Each row comes from the steps of one walk. Every step used is in the known rows, and no mark comes twice. Write the walk behind each row, first mark first.
In the rows, zero is written as 128.
Known rows
keti > nufe > gubivib > tizezi: [116 128 117  97 141 163 144 176 152  64 116 135  89  95  85 160 162 172
 137]
tizezi > deliv > tafu > keti: [ 99  92 134 130 145 121 154 146 119 144 155 146 135 134 200 136 122 145
 108]
keti > gubivib: [134 167  98 171 134 170  91 130  94 134 137 115 128 114  84 115 181 137
 146]
tizezi > deliv > tafu: [ 85 102 112 120 132 125 164 157 152 147 161 127 145 137 175 149 117 135
 124]
nufe > gubivib > keti: [114 125 158 159 115 171 131 142 128  79 145 155 121 120 108 148 142 116
 121]
tizezi > deliv > tafu > nufe > gubivib > keti: [ 88 115 138 145 111 148 175 183 157 124 194 112 138 107 179 164 123 111
 117]
nufe > gubivib > tizezi > deliv > tafu > keti: [ 81  74 166 129 127 174 175 183 144  93 119 152  97 108 136 144 137 147
 104]
deliv > tafu > keti: [127 122 156 151 181 108 115 143 102 119 146 166  91 131 212 126 145 141
  69]
tizezi > deliv > tafu > nufe: [ 94 121 118 129 116 122 172 183 156 150 180  95 138 109 186 153 116 115
 119]
tafu > keti > gubivib: [151 145 135 175 147 147  87 111  49 131 128 147 113 113 130  97 174 153
 120]
gubivib > keti > tafu: [157 163 152 140 133 182 100 104 106 121 152 132 145 140 174 150 164 179
  98]
nufe > deliv > tafu: [ 74 111 134 124 150  96 127 172 120 130 148 141  75 119 124 145 171 106
 117]
tizezi > deliv: [100  99 111 112 101 137 166 135 139 150 142 116 163 129 131 137 107 135
 154]
deliv > tafu > nufe > gubivib > keti: [118 154 157 168 141 140 139 196 150  94 188 121  93  96 185 158 147  95
  82]
nufe > deliv: [ 87 102 132 115 117 102 128 148 107 137 127 129  92 112  77 137 156 104
 149]
keti > nufe > gubivib > tafu: [102 133 115  95 141 112 107 165 160  73 146 104 102 101  78 164 168 152
 148]
keti > tafu > nufe > gubivib: [146 203 131 153  87 174  95 205 127 122 137  75 106  60 117 157 169 124
 114]
gubivib > tizezi > deliv: [100  66 146  87 117 171 196 134 157 133 118 115 143 138 138 135 113 174
 130]
deliv > tafu > nufe: [124 154 137 150 148 112 137 188 148 128 179 102  94 103 194 145 139 102
  85]
gubivib > tizezi: [122  88 156 100 139 164 167 129 148 115 109 126 111 138 136 124 129 172
 108]
gubivib > tizezi > deliv > tafu: [ 89  68 146  93 143 166 198 150 167 130 135 124 125 144 176 142 125 177
 102]

Which walk is each row?
[120 120 154 127 189 134 130 173 118  78 137 171  63 112 186 147 169 175
  70]	deliv > tafu > keti > nufe > gubivib > tizezi
[108 133 116 150 134 193 154 169 128 140 161  87 122 105 131 130 175 161
 126]	keti > gubivib > tizezi > deliv > tafu > nufe
[142 183 149 140  92 191 118 205 135 117 126  75  96  65 122 156 172 146
 104]	keti > tafu > nufe > gubivib > tizezi
[ 95 118 111  97 148 162 162 197 167  75 136 136  94  99 115 173 156 175
 127]	keti > nufe > gubivib > tizezi > deliv > tafu
[145 170 158 141 111 163 108 141  98 133 174 100 122 108 154 156 175 142
 108]	gubivib > keti > tafu > nufe > deliv
[132 107 143 151 139 176 129 117  67 136 122 138 121 119 137 102 164 181
 119]	tafu > keti > gubivib > tizezi > deliv
[131 152 156 163  93 157 142 181 134  95 173  99 111  79 125 150 134  86
 124]	tafu > nufe > gubivib > keti
[131 149 135 177 185 135  93 142  81 126 151 156  92 122 187 116 180 148
  79]	deliv > tafu > keti > gubivib
[ 95 136  99  96 170  94 117 175 125 105 152 138  71 107 116 163 184 148
 132]	keti > nufe > deliv > tafu
[ 86 101 162  95 115  61 122 156 149 141 179  36 105 107 101 136 160  98
 139]	gubivib > tafu > nufe > deliv
[122 141 139 142 186 113 109 174 111  87 150 173  73 107 182 148 167 151
  82]	deliv > tafu > keti > nufe > gubivib
[101 117 113 145 147 197 149 149 125 135 140 112 126 127 123 125 176 175
 126]	keti > gubivib > tizezi > deliv > tafu
[119 154  99 115 134 138 119 177 140  70 130 140  98  90  79 163 159 145
 148]	keti > nufe > gubivib
[101 115 119 150 143 140 138 146 101 147 161 140 136 126 177 128 147 150
 116]	tizezi > deliv > tafu > keti > gubivib
[108 155 139 164 134 127 135 216 154 104 171 111  80  82 165 154 146  88
  93]	deliv > tafu > nufe > gubivib
[112 141 120 146 142 133  82 115 118 133 156  74 134 130  81 114 193 149
 143]	keti > gubivib > tafu
[ 87 100 153 132 159  87 117 160  85 130 143 159  62 118 149 132 173 115
 101]	nufe > deliv > tafu > keti
[110 136 137 126  97 102 140 183 115 143 161  81  88  73  98 137 147  73
 143]	tafu > nufe > deliv
[168 180 156 148 115 177 109 129 108 126 174  99 140 114 180 151 160 156
  97]	gubivib > keti > tafu > nufe
